What can hang from each mark:
B: A V
Q: H
P: H
A: H
H: A D N P
N: E
R: V
V: B

Known rows, with every way that one mark hangs from another:
P[H[A D N[E]]]: [-27  21  11  42  -6   9  15   6 -17  31   6  -6   2  -7  40 -41 -19   6
   5 -20]
A[H[D N[E] P]]: [-58  28   7  21 -24   2  -3  16   8  33  11   5  11  -3  24   6 -23   8
   9 -25]
R[V]: [ 14  20  18  21 -22  17  -2   2  12  -3 -14 -18 -16 -12  16 -14 -17   6
  16 -25]
P[H[D N[E]]]: [-28  25  11  28 -15   2  19   7  -3  25  17  -4   9 -13  35 -10 -30   7
  10 -22]
Q[H[A D N P]]: [-37  20  11  33 -13  18 -17   7   7  30  -2   6  12   6  42 -40 -17  14
   2 -13]
V[B[A[H]]]: [-34   8  12  -9 -29   2  -9   4 -11  41 -47 -26 -20   0   8 -25   4   8
   4 -25]
V[B[A]]: [-19   2  15   0 -23   3  17  -6   5  29 -43 -25 -23  -2   4 -53   2  10
   5 -24]
Q[H[D P]]: [-17  13   6  18 -25  17  -9  14  17  12  -4   8   7   0  35  -7 -23  14
   9 -19]
A[H[N P]]: [-38  28  15   8 -35   2 -23   4  -1  17   3  -5   8  -4  17  15 -12   8
   6 -22]
A[H]: [-10  24  16   2 -34   4 -11   1 -23   4 -15 -17  -8  -5  16  19 -10   7
   9 -28]
Q[H[A N]]: [-21  26  19  19 -20   6 -18  -7 -17  17  -1 -10  -4  -1  46 -28 -13  11
   5 -18]
A[H[N[E] P]]: [-47  29   9  13 -36  -6 -11  15  -4  21  12   0  -1 -12  21  17 -15   4
  10 -28]
B[A[H[D P]] V]: [-27  10   3  15 -21  27  -5  25  11  38 -35   1 -12  11  20  19 -20  11
   5 -20]
Q[H[D N[E] P]]: [-48  24   5  24 -23   4  -1  17  20  27  20  15  11  -6  45  -9 -31  11
  12 -21]
P[H[A N]]: [ -4  20  20  29 -14   8  -7  -8 -27  13  -3 -17  -3  -8  33 -30  -9   6
   2 -16]
R[V[B[A[H]]]]: [-22  11  11   2 -22  15 -27  15   9  41 -52 -29 -25  -6  13 -33  -1   5
  12 -24]
Q[H[N P]]: [-26  23  14  12 -31   4 -20   3  13  11  12   6   7  -7  39   2 -21  11
   8 -18]
R[V[B]]: [  2  13  17   7 -25  14  -1 -10  11  22 -32 -22 -17 -16  14 -54  -7   5
  16 -23]
P[H[A]]: [ 15   8  15  26 -19  15  -3   0 -33   5 -16 -17 -13 -11  29 -27  -4   5
   3 -20]
R[V[B[A]]]: [-10   5  14  14 -17  15   1   8  24  32 -48 -28 -27  -8   6 -59  -3   7
  12 -22]
P[H[A N[E]]]: [-14  20  14  34 -15   0   3   5 -30  18   9 -11 -12 -16  37 -28 -12   3
   6 -23]

Rows:
[-12   8  11  36 -13  23  11   5   3  14 -20  -4  -1   4  13 -49  -4  12
   1 -17] : H[A D P]
[-31  27  15   5 -22   8  -9   5  -6  35 -21 -14 -17   7  28  25 -22   8
   6 -22] : B[A[H[N]] V]
[-20  19  18  31 -21   9   0  -7  -4  14  -3  -7  -2  -2  16 -45  -1   9
   2 -17] : H[A N P]
[-45   9   9  -2 -18  10  -1   7   0  54 -49 -23  -9   8   9 -40  -3  11
   4 -22] : V[B[A[H[D]]]]
[-43  37  18  12 -19   5  -6  -2  -6  28  -3 -12  15   5  21   4 -23  11
   7 -21] : A[H[D N]]
[-29  17   8  15 -28  16 -10  13   4  19 -14  -1   8   1  14   9 -14  11
   6 -21] : A[H[D P]]
[-42  35  14   8 -31 -11  -5   5 -17  19  11 -11  -4 -10  25  13 -18   4
  12 -31] : A[H[N[E]]]
[-44  22  16   5 -18   8 -26   9  16  54 -39 -28 -14  -4  16 -39  -7   5
  10 -19] : R[V[B[A[H[N]]]]]
[-42  28  12  13 -13  16   0   9   4  48 -24 -10  -4  16  30  13 -30  11
   6 -19] : B[A[H[D N]] V]
[-53   3   5   4 -22  14  -8  17  14  54 -47 -12  -5   8   5 -37   0  11
   2 -19] : V[B[A[H[D P]]]]
[-18  21  18  38  -3  14   3  -7 -16  28  -4 -12   9   0  33 -39 -16  10
   1 -13] : P[H[A D N]]
[-19   9   6   7 -31  20 -14  22   0  25 -32  -3 -23   3  21  29 -12   7
   6 -22] : B[A[H[P]] V]
[-31  19  15  38 -11  17   9  -3   9  27  -4  -3   9   6  18 -52  -9  13
   1 -14] : H[A D N P]
[-48  28  13  16 -23  10 -13   6  10  30   0  -1  18   4  17   5 -19  11
   5 -18] : A[H[D N P]]
[-18  24  18  24 -10   9   7  -5   0  23   7  -9  14  -4  29  -9 -29  11
   7 -15] : P[H[D N]]
[-61  13  12  -2 -29   1 -19   5   8  55 -30 -14  -5   1   8 -30   3   8
   1 -18] : V[B[A[H[N P]]]]
[-32  30  16  15 -16   7  -3  -3   9  23   6  -1  14   3  43 -10 -32  15
  10 -18] : Q[H[D N]]
[-53  36  12  15 -21  -2   5   8  -9  31   7  -7   7  -2  26   1 -26   7
  11 -29] : A[H[D N[E]]]
